In the rows, 128 means zero.
Known rows, with every step that occurs
ranosom -> zifuto: [122 141 116 157 114 111 151  95 142 162 157 143 110 112 142 147 128 124
 166 108 132 148 136]
ranosom -> zifuto -> dofim: [107 154 113 174 105 103 165 103 130 193 186 147 144 123 153 130 122 140
 164 113 141 142 140]
ranosom -> zifuto -> dofim -> pimar -> togi -> zira: [136 149 128 134 122 162 173 115 192 205 171 102 132 138 137 112 127 153
  98 151 136 115 118]
ranosom -> zifuto -> togi -> dofim: [120 138 113 149 102 114 134 154 123 113 176 125 124 122 124 112 116 124
 129 114 131 134 147]
keza -> zira -> togi -> zifuto -> ranosom: [117 122 123 135 176 138  66 129 119 148 151 110 122 121 116 146 142 151
 167 156  73 111 127]
zifuto -> togi -> dofim -> zira: [143 117 133 108 125 141 104 136 125 101 116 148 139 136 157 130 118 114
 101 113 158 135 137]
ranosom -> zifuto -> togi: [121 132 111 168 135 107 105  85 151 153 170 149 127 140 119 139 127 145
 177 114 154 126 150]
keza -> zira -> togi -> dofim -> zifuto -> ranosom: [129 126 129 130 131 140 144 168 111 127 120 108 136 119  89 131 122 129
 136 168  44 110 130]
dofim -> zira -> togi: [136 118 149  95 185 151  93 157 156 110  81 118 107 142 127 166 139 110
 124 129 159 124 140]
zira -> dofim -> zifuto: [124 124 128 130 112  92 185 132  94  93 103 158 119 131  95 117 121 102
 126 138 114 143 126]
pimar -> togi: [130 134 119 148 134 133  64 127 157 105 146 121 103 100 127 124 123 145
 121 115 226 153 133]
dofim -> togi -> zifuto -> ranosom: [118 127 125 156 123  96  61  53 107 127 130 154 157 137 121 121 142 153
 172 121  81 118 121]
togi -> zira -> keza: [141 109 130  96  93 154 166 148 135 108  76  83 111 101 165 167 147 120
 113 106 136 132 119]
zira -> togi -> dofim -> pimar: [128 120 143 115 181 166 100 140 111  74 107 107 107 127  85 117 128 104
 112 135 111 122 148]
zira -> togi -> zifuto -> dofim: [105 137 124 151 160 107 110 161  97 123 179 125 133 133 126 110 132 144
 157 135 124 127 128]
keza -> zira -> togi -> dofim: [125 130 135  94 157 187 113 252 121  71 128  73  92  94 107 140 130 108
 114 146 128 137 145]
dofim -> togi -> zira -> keza: [139 110 145  76  97 159 148 158 152  95  43  85 130 131 128 161 157 126
 121 108 116 112 115]
togi -> zira -> dofim -> zifuto -> ranosom: [132 125 126 135  92 100 190 109 117 138 106 126 141 124 122 127 128 113
  99 151  77 125 128]
zifuto -> dofim -> zira: [129 133 133 128 129 134 125  88 128 166 123 166 156 137 189 145 122 129
 129 112 171 145 131]
ranosom -> zifuto -> dofim -> pimar: [117 141 126 167 151 132 149  31 130 203 163 165 152 151 127 121 122 138
 167 127 109 120 137]
pimar -> togi -> dofim: [132 142 119 131 101 138  93 194 128  71 152  98 104  82 134  98 114 122
  83 116 193 159 133]

Rows
[120 133 132 116 141 144 108 224 107  42 125  83  96  99 111 126 128 101
  99 123 146 144 153]	zira -> togi -> dofim
[115 126 121 157 166 103  65 104 109 126 149 116 123 121 121 134 138 142
 156 135  91 117 134]	zira -> togi -> zifuto -> ranosom
[140 131 130 106  98 117 204 196 146 109 112 109 109 131  99 103 122 115
  69 161 133 131 111]	pimar -> togi -> zira -> dofim -> zifuto
[106 156 132 144 115 112 134 110 149 164 143 148 164 159 110 123 136 150
 169 116 126 120 137]	ranosom -> zifuto -> dofim -> togi
[131 122 136 107 130 152 170 229 108  85 118 111 111 120  82 120 123 114
 127 167  70 122 122]	keza -> zira -> togi -> dofim -> zifuto
[149 133 137  91 119 149 118 173 150 114 116 118 119 116 167 118 114 114
  67 120 184 145 117]	pimar -> togi -> dofim -> zira
[133 126 137  92 124 123 196 117 149 217  98 127 152 158 184 165 131 127
 140 104 122 104 106]	ranosom -> zifuto -> dofim -> zira -> keza
[131 113 128 145 145 154  85  73 100  86 131 152 135 135 102 107 120 123
 130 122 134 126 149]	zifuto -> togi -> dofim -> pimar
[123 113 122 143 135  92 132 117 110  94 122 164 134 158  76 114 122 124
 139 140 145 120 141]	zira -> dofim -> zifuto -> togi
[146 101 143  82 134 144 138 109 135 136  50 128 127 134 175 177 138 114
 130  95 148 123 111]	dofim -> zira -> keza
[139 111 123 107 106 140 180 143 167 154 110  85 121 136 143 164 144 139
 131 116 117 101 122]	ranosom -> zifuto -> togi -> zira -> keza
[147 115 130  89 102 161 146 181 170 117  89  61 102 103 148 150 141 137
  90 116 171 123 109]	pimar -> togi -> zira -> keza
[133 137 128 121 135 118 114 118 136 181 166 159 151 148 185 108 119 152
 118 130 161 127  97]	pimar -> togi -> zifuto -> dofim -> zira
[130 128 118 167  83  92 149  90  82 123 128 148 151 105 127 110 113 123
 130 129  72 135 129]	togi -> dofim -> zifuto -> ranosom
[147 126 136  98 110 143 133 146 111 103 104 141 125 115 184 136 120  96
  93 108 146 155 125]	togi -> dofim -> zira
[125 125 124 137 167 108  73  67 123 154 150 130 132 138 105  98 123 141
 113 148 117 109 115]	zira -> dofim -> pimar -> togi -> zifuto -> ranosom
[116 129 133 106 140 126  84 124 114 138 122 130 147 145 101 128 143 143
 150 152  71 110 117]	keza -> zira -> dofim -> togi -> zifuto -> ranosom
[128 121 118 182 106  90 127  31 102 148 119 171 151 120 123 132 122 140
 163 127  89 132 133]	dofim -> zifuto -> ranosom
[128 130 113 148 134 108  74 127 125 113 177 137 105 109 136  98 126 152
 139 124 163 144 102]	pimar -> togi -> zifuto
[135 123 130 112  90 111 221 166 116 101 102 130 115 128 113 120 127  98
  93 152  93 141 120]	togi -> zira -> dofim -> zifuto
[129 129 130 129 128 115 134  98 104 173 153 177 157 149 197 123 124 137
 142 120 127 136 104]	togi -> zifuto -> dofim -> zira
[122 149 124 159 157 138 117  71 170 205 176 136 139 147 109 104 115 159
 133 136 164 112 125]	ranosom -> zifuto -> dofim -> pimar -> togi
[116 132 144  95 134 124  99 155 128  63  75 131 125 145  81 130 141 107
 122 118 163 137 144]	zira -> dofim -> togi
[129 124 125 144 145 141 124  79 122 134 153 148 134 147  98 108 118 124
 138 127 100 113 142]	ranosom -> zifuto -> togi -> dofim -> pimar
